Each row comes from the steps of one path. Every step used is in the known rows, and no mark comes twice. Write the path behind each row, first mark first.
In the rows, zero is written as 128.
Known rows:
meder > piveme > togid: [116 150 108 125 122  62 169 154 134 143 134 104 127 114 133 123  98 144
 137 129 162 112 132  75 171  97 135 119 121 111 125 147 123 156 140 109]
zese > kozam > pupak > fadis: [156 139 139 100 151  81 115 169 135 123  90 156 126 158 109 117 124  81
 125 154 121 107 146 100 162 126 122 121 135  94 178 159 118 154 143 156]
gadodo > fadis > togid > zese: [121 176 163 103 140  58 122 166 166 120  93 133 136 157 111 101 126 101
 122 185 154 116 140  77 151  80 116 144 165  98 118 146 102 162 119 175]
gadodo > fadis > togid > zese > kozam: [124 180 148  85 154  75 122 180 172 106  87 138 133 171 112  87 124  93
 121 202 156 119 137  79 170  82 131 128 146 101 156 163 106 161 122 186]
kozam > pupak > fadis > togid > zese: [127 146 195 112 147  42 108 158 158 121  81 148 142 176 111 109 120  72
 116 178 114 103 157  80 152 106 101 129 160  83 150 140 104 154 133 177]
bovit > kozam > pupak > fadis: [154 134 132 111 149  62 115 150 120 117  87 162 131 136 105 120 127  99
 134 128 141 109 136  87 161 124 128 147 144  97 153 158 111 135 154 154]
bovit > pupak > kanob: [140 130 123  84 169  83 138 133 139 100  99 125 102 118 136  86 137 151
 124 157 146 172 134  43 120 109 119 153 143 102 134 146 118 158 137 104]
togid > zese > kozam: [122 172 138 104 148  91 141 161 151 114 106 126 133 154 131  90 120  95
 123 187 135 126 138 105 162 105 138 113 136 106 165 156 101 156 133 153]
pupak > fadis > gadodo > vero: [148 137 139  75 143  64 125 146 160 137 103 129  98 122 117 138 129 133
 144 104 129 120 155  82 134  72 108 177 140 118 118 132 101 180 156 146]
gadodo > fadis > togid > zese > kozam > kanob: [117 162 176  99 140  91 118 165 164 120  76 155 129 203 113  87 108  80
 125 204 140  92 147  78 174  76 108 131 162 108 135 178 108 144 113 173]
vero > gadodo > fadis > togid > piveme: [142 162 155  88 134  66 134 174 155 138  94 119 132 130 111 114  99 139
 101 127 178 156  99  91 149  82 124 181 149 120  82 138 124 176 120 150]
pupak > bovit > kozam > kanob: [130 126 125  99 140 121 126 131 110 122  82 141 138 162 128  97  90 117
 157 158 152 123 125  75 175 109 115 142 155 129 113 165 107 104 144 120]
fadis > togid > zese > kozam: [114 167 162  94 160  93 128 160 170 108  89 132 137 172 124  83 113  97
 120 194 137 131 145  85 167 108 129 121 130 105 174 151 105 157 126 174]
zese > togid > fadis > gadodo: [105 148 176 119 145  67 121 157 164 141 104 112 121 131 132 114 131 118
 149 159  99 132 144  71 140 107 104 147 111  98 118 149 119 152 136 160]
vero > gadodo: [132 150 125 119 149  85 137 141 140 152 118 126 124 105 130 126  98 137
 112 136 137 165 108 108 133 118 114 138 130 107 117 141 117 146 140 122]
piveme > togid > fadis > gadodo > vero: [124 139 155 108 124  22 138 151 174 137 111 125 120 134 139 140 131 147
 154 121 124 124 151  64 143  57 107 178 103 114 107 153 111 164 164 135]
pupak > kozam > bovit > zese > togid: [152 139  97 109 145  33 144 124 151 101  77 115 140 117 120 102 108 132
 168 177 174 166 119 105 159 107 142 144 138  97 154 184 126 128 131 179]
bovit > zese > kozam > kanob: [130 145 127 118 145 120 135 131 136 122  84 150 130 159 113 100 103 116
 150 154 137 113 140  95 176 102 130 128 131 128 147 197 109 123 133 147]
pupak > kozam > bovit: [164 133 108 106 124  47 154 131 118 118 119 115 105 126 127 110 106 116
 155 182 183 166 141 141 141 100 123 151 157  92 139 157 122 134 129 144]
vero > gadodo > fadis > togid > zese: [121 178 164 110 148  41 116 167 173 133  92 136 136 142 114 113 109 105
 105 185 149 138 117  78 146  74 110 144 162  92 108 147 106 154 127 173]
gadodo > fadis > togid > piveme: [139 160 151  78 125  81 140 171 150 126  93 115 135 145 108 102 116 134
 119 128 186 133 121  89 152  89 129 184 149 126  93 137 122 184 115 153]
vero > gadodo > fadis: [144 171 112 108 140  68 127 168 144 148 112 135 120 104 113 131 112 131
 116 145 163 147 101 101 139  87 119 152 150 104  95 156 118 155 134 138]
meder > piveme > togid > zese: [102 168 139 135 120  33 165 159 145 135 130 104 137 132 138 116 102 116
 127 166 147 102 136  78 170  80 135 106 142 100 123 147 106 156 139 126]
bovit > pupak > kozam > kanob: [157 127 142  92 120  99 150 120 128 116  79 141 109 157 119  92 101 113
 140 168 137 143 145  73 133  82 112 135 160  97 131 169 133 142 115 129]
meder > piveme > togid > zese > kozam > kanob: [102 156 156 126 126  75 154 158 148 134 110 130 133 184 137  99  85  92
 129 184 132  81 143  81 192  77 125  97 142 112 140 176 110 137 127 131]
vero > gadodo > fadis > togid > zese > kozam: [125 182 151  93 164  61 114 182 181 119  87 140 132 156 116  99 108  97
 103 199 147 144 115  78 167  75 125 129 143  97 146 162 108 154 129 185]
pupak > fadis > togid: [133 144 151  95 147  83 118 146 149 130  97 141 133 139 103 103 107 106
 136 145 146 116 152  76 143 114 112 147 148  98 144 128 122 158 127 166]
togid > fadis > gadodo > vero: [124 137 151  98 135  58 125 143 162 144 111 123 112 135 137 130 135 141
 148 121 111 133 160  79 133  70 102 178 119 123 106 145 101 169 154 141]
meder > piveme > togid > fadis > gadodo: [102 151 163 140 125  42 143 163 145 151 141 101 106 115 134 136 114 131
 148 143 116 114 150  64 163  67 118 133 108 100 100 151 115 145 151 131]
piveme > togid > zese: [116 168 153 134 120  31 164 155 154 122 117 124 146 137 136 118 117 112
 133 173 150 109 132  92 151  91 126 127 131  93 127 151 108 153 144 133]
vero > gadodo > fadis > togid: [134 160 140  97 153  70 113 164 165 140  91 140 124 126 105 119 107 132
 112 153 164 151 112  74 144  92 111 160 144 103 109 146 122 151 126 162]
zese > togid: [118 147 127 100 148  94 141 146 155 127  89 116 148 135 130  97 115 130
 138 151 139 132 123  86 141 146 121 134 127 109 147 143 128 165 122 144]
zese > kozam: [133 157 114  94 152 122 142 156 140 121 108 128 123 141 126  95 117 119
 133 158 147 136 135 105 161 124 138 125 119 116 169 157 115 157 132 141]
piveme > togid > fadis: [113 155 140 148 111  28 150 151 142 136 125 132 157 130 135 117 120 117
 150 157 135 110 141  85 146  95 119 139 106  92 119 162 125 145 145 127]
kozam > bovit > zese > togid: [138 142 107 128 159  55 135 132 149 112  85 116 140 119 124 113 115 138
 155 168 171 153 117  98 157 120 144 144 131 110 141 173 116 121 135 161]
fadis > togid > piveme > meder: [123 142 173  83 124 104 142 165 152 146  91 125 132 142  97 107 108 137
 128  96 179 141 137  98 157 111 127 168 126 117  84 113 110 169 125 152]

Write each row's path:
[113 149 173 129 137  76 126 151 141 146 125 117 103 119 128 124 131 120
 148 149 103 130 156  88 138  91 106 149 119 102 106 148 105 145 143 144]	togid > fadis > gadodo
[144 167 146 113 164  31 112 179 162 116 105 131 108 154 128 113 100  95
 105 230 181 159 113 109 165  67 131 138 157  92 133 164 105 118 130 176]	vero > gadodo > fadis > togid > zese > kozam > bovit
[109 159 174 110 144  71 132 146 160 122  98 127 141 157 123  96 115 105
 122 178 135 127 148  83 147 106 112 132 148 101 136 134 102 157 122 163]	fadis > togid > zese
[130 147 150  91 112 104 155 166 135 152 108 120 128 124 106 116 117 136
 132  90 177 136 131 115 153 110 136 162 132 118  74 121 106 169 133 131]	togid > piveme > meder
[125 129 164 119 158  55  94 162 156 125  67 115 137 145 123 131 125 115
 162 173  86 147 134  47 170  97 107 131 109 101 126 178 109 121 160 164]	kozam > pupak > bovit > zese > togid > fadis > gadodo
[163 153 138 112 162  74 135 153 136  90 106 117  93 144 139 101 119 107
 109 227 171 166 129  88 146  77 162 115 147  93 151 158 109 111 131 134]	togid > zese > kozam > bovit > pupak
[142 129 135 115 155  87 128 141 123 116  81 152 129 145 120 119 136 128
 128 129 142 137 129  90 163 142 126 149 123 113 155 166 105 127 153 137]	bovit > kozam > pupak
[147 138 124 115 165  95 124 153 140 109  72 150 130 150 112 120 132 121
 130 148 128 141 135  93 179 126 137 122 105 117 182 192 104 135 151 153]	bovit > zese > kozam > pupak
[104 150 140 125 134  61 126 148 151 140 101 122 166 144 139  94 120 108
 146 167 111 120 137  84 139 128 115 135 122  98 134 153 129 159 122 153]	zese > togid > fadis
[173 157 137 110 156  49 122 160 135  94 108 131 100 138 123 103 113  77
 117 220 162 133 136  85 144  65 160 114 168  76 150 150 113 119 135 154]	togid > zese > kozam > bovit > pupak > fadis
[112 137 143 109 123  25 140 154 165 151 124 108 111 131 144 140 119 150
 149 114 121 116 157  54 156  50 114 159 112 121 101 149 107 169 158 128]	meder > piveme > togid > fadis > gadodo > vero
[170 132 125 116 151  87 139 135 118 107 112 116  87 121 133 118 118 135
 120 186 180 170 130  85 125  94 148 137 144  98 124 145 119 115 131 110]	kozam > bovit > pupak
[152 141 161  91 150  71 120 165 152 106  64 138 147 161  97 106 109 109
 120 128 150 130 130  82 180  98 142 157 130 119 154 163 115 161 137 177]	bovit > zese > kozam > pupak > fadis > togid > piveme
[148 154  79  90 164 117 125 151 134 104  86 121 140 127 117 102 100 127
 158 171 153 157 121  77 189  98 153 114 122 125 161 181 105 126 154 147]	pupak > bovit > zese > kozam
[126 147 145  90 130  86 158 156 148 128  91  96 153 138 134  92 110 137
 123 126 156 137 108 101 147 129 134 159 132 126 118 135 129 187 117 133]	zese > togid > piveme
[144 143 122 114 138  51 152 143 141 112  90  95 146 123 128 107 108 145
 139 143 186 156 101 116 160 108 155 166 137 127 111 163 119 148 128 148]	kozam > bovit > zese > togid > piveme
[171 142 110  77 130  85 155 129 135 101  89 122 111 121 117  93 117 131
 140 167 154 175 135  72 127  86 137 134 145  87 149 153 134 157 123 139]	bovit > pupak > kozam
[165 133 152 100 159  66 113 142 141 104  93 135 104 136 108 110 107 109
 122 185 172 146 145  58 133  88 135 146 157  85 138 130 127 123 125 154]	kozam > bovit > pupak > fadis > togid
[156 121 123  99 170  54 137 134 128  97 111 120  86 120 143  97 131 146
 125 184 172 184 132  68 122 102 126 160 153  95 128 149 114 131 139 104]	kozam > bovit > pupak > kanob
[135 159 164  82 125  75 127 186 164 155  89 133 126 126  90 124 103 139
 112 100 188 152 107  94 157  81 125 177 139 108  56 125 113 165 129 161]	vero > gadodo > fadis > togid > piveme > meder
[136 158 173 102 165  50  99 189 176 122  67 156 129 182 115 120 121  87
  91 197 124 143 118  80 171  97 110 125 136  91 159 174 107 144 136 179]	vero > gadodo > fadis > togid > zese > kozam > pupak
[132 147 163 112 154  79 125 169 146 115  84 142 129 182 128 110 132  87
 108 184 110 126 144 103 168 125 120 110 128 101 180 170 100 150 140 151]	togid > zese > kozam > pupak
[136 133 159  82 165  91  99 177 149 109  60 130 145 201 129 103 102  82
 123 213 119 149 138  66 188 115 107 103 136 105 176 156 102 133 145 155]	fadis > togid > zese > kozam > pupak > bovit
[170 134 164  91 138  61 133 151 135 108  96 112 110 139 116 104 100 118
 109 159 186 153 128  79 139  76 146 169 161 104 109 123 128 147 121 142]	kozam > bovit > pupak > fadis > togid > piveme
[149 133 169 107 160  71 111 159 134 120  92 147  91 123 101 138 137 110
 138 124 123 120 143  78 160 106 116 158 130  98 137 153 102 129 165 161]	bovit > kozam > pupak > fadis > gadodo
[144 133 164  89 163  83 101 166 155 117  72 158 129 178 101 107 116  88
 123 161 124 117 153  72 164 126 111 132 129  95 183 150 122 151 134 177]	zese > kozam > pupak > fadis > togid
[120 149 154 124 143  47 141 180 150 124  98 129 131 176 137 120 114  97
 110 179 123 110 137  81 190 104 132  92 120 100 174 172 105 151 146 139]	meder > piveme > togid > zese > kozam > pupak
[151 118 128  94 145 104 115 160 115 131  83 125 136 160 132 126 109 110
 135 166 126 148 132  84 163 131 104 119 139 111 141 147 108 133 151 112]	kozam > pupak > bovit
[150 152 126 124 151  44 151 164 139  96 120 103  93 140 145 111 102 117
 111 222 180 149 124  61 169  53 171  97 140  91 146 162 117 113 136 124]	meder > piveme > togid > zese > kozam > bovit > pupak
[126 142 182 104 165  80 114 168 163 110  68 147 134 197 123 102 126  85
 108 189 113 128 148  82 171 124 112 118 124 101 187 163 102 149 134 169]	fadis > togid > zese > kozam > pupak
[155 142 115  98 128  32 161 139 143 104  80  94 148 122 123  98 102 139
 152 150 189 169 105 122 162  93 153 168 145 113 124 173 129 154 125 165]	pupak > kozam > bovit > zese > togid > piveme
[150 143 112 115 152  87 139 155 124 117 123 119 100 140 135 109 110 114
 134 189 179 150 135 132 160 116 141 135 134 111 156 159 109 122 135 136]	zese > kozam > bovit
[139 127 110  98 163  80 113 149 148 110  49 122 165 145 122 116 110 128
 153 164 128 152 111  59 176 132 125 120 124 112 155 178 116 129 150 152]	kozam > pupak > bovit > zese > togid
[142 155 194 115 148  29 124 191 168 114  94 143 102 151 113 139 130  82
 126 173 109 100 146  74 173  77 113 125 121  78 156 164 105 142 165 168]	piveme > togid > zese > kozam > pupak > fadis > gadodo
[134 154 148 121 137  25 129 185 146 125 104 139 134 166 120 122 107  72
 117 171 121  82 144  79 190  88 133  95 140  84 172 164 112 156 147 156]	meder > piveme > togid > zese > kozam > pupak > fadis
[180 138 124 113 147  62 126 145 119 110 115 127  93 114 118 119 114 107
 127 181 174 138 137  81 127  84 145 137 166  83 126 137 122 122 134 130]	kozam > bovit > pupak > fadis
[120 142 159 142 154  36 116 144 156 124 103 110 113 115 127 127 127 125
 163 177 128 147 138  85 152  84 126 153 115  98 113 176 109 113 146 171]	kozam > bovit > zese > togid > fadis > gadodo
[135 144 113 133 132   4 129 129 148 113  90 122 159 128 130  97 113 111
 176 192 142 153 133 102 154  89 134 144 135  88 140 191 129 125 130 184]	pupak > kozam > bovit > zese > togid > fadis
[154 127 103 112 154  88 114 143 121 116  73 130 143 133 114 131 112 129
 153 150 135 156 126  76 176 111 126 123 131 120 140 177 100 118 161 133]	kozam > pupak > bovit > zese
[156 142 156 108 167  76 105 165 148 113  85 145  93 127  94 139 135 106
 143 138 109 124 147  80 173  93 126 135 120 100 158 177 101 133 164 177]	bovit > zese > kozam > pupak > fadis > gadodo
[164 134 172  85 130  68 126 167 143 123  92 127 105 136  95 115 104 119
 120 134 200 150 135  79 148  77 148 165 153  93  78 111 117 136 127 155]	kozam > bovit > pupak > fadis > togid > piveme > meder
[139 146 113  84 139  83 144 154 144 114  70  89 170 129 127  99  95 142
 145 138 162 157  96  78 171 105 149 150 135 134 112 157 121 157 136 140]	pupak > bovit > zese > togid > piveme
[132 150 156 114 160  61 126 158 150 105 108 123 114 169 135  96 107  94
 124 223 172 147 143 113 166  98 134 132 145  99 160 154 101 121 126 168]	fadis > togid > zese > kozam > bovit
[167 140  90 120 136  38 149 117 124 107 105 120 115 103 112 118 110 133
 170 167 185 171 135 127 158  84 145 150 148 101 139 186 111 117 141 160]	pupak > kozam > bovit > zese
[151 150 175 113 155  35 113 148 151 100  96 130 116 150 120 103 112  85
 115 216 158 134 147  67 138  71 134 131 174  77 132 134 111 126 124 167]	kozam > bovit > pupak > fadis > togid > zese
[149 139 147 101 168  73  99 154 158 105  60 161 137 159  90 111 116  99
 134 153 130 122 148  64 178 114 127 134 124 100 184 174 114 140 143 191]	bovit > zese > kozam > pupak > fadis > togid
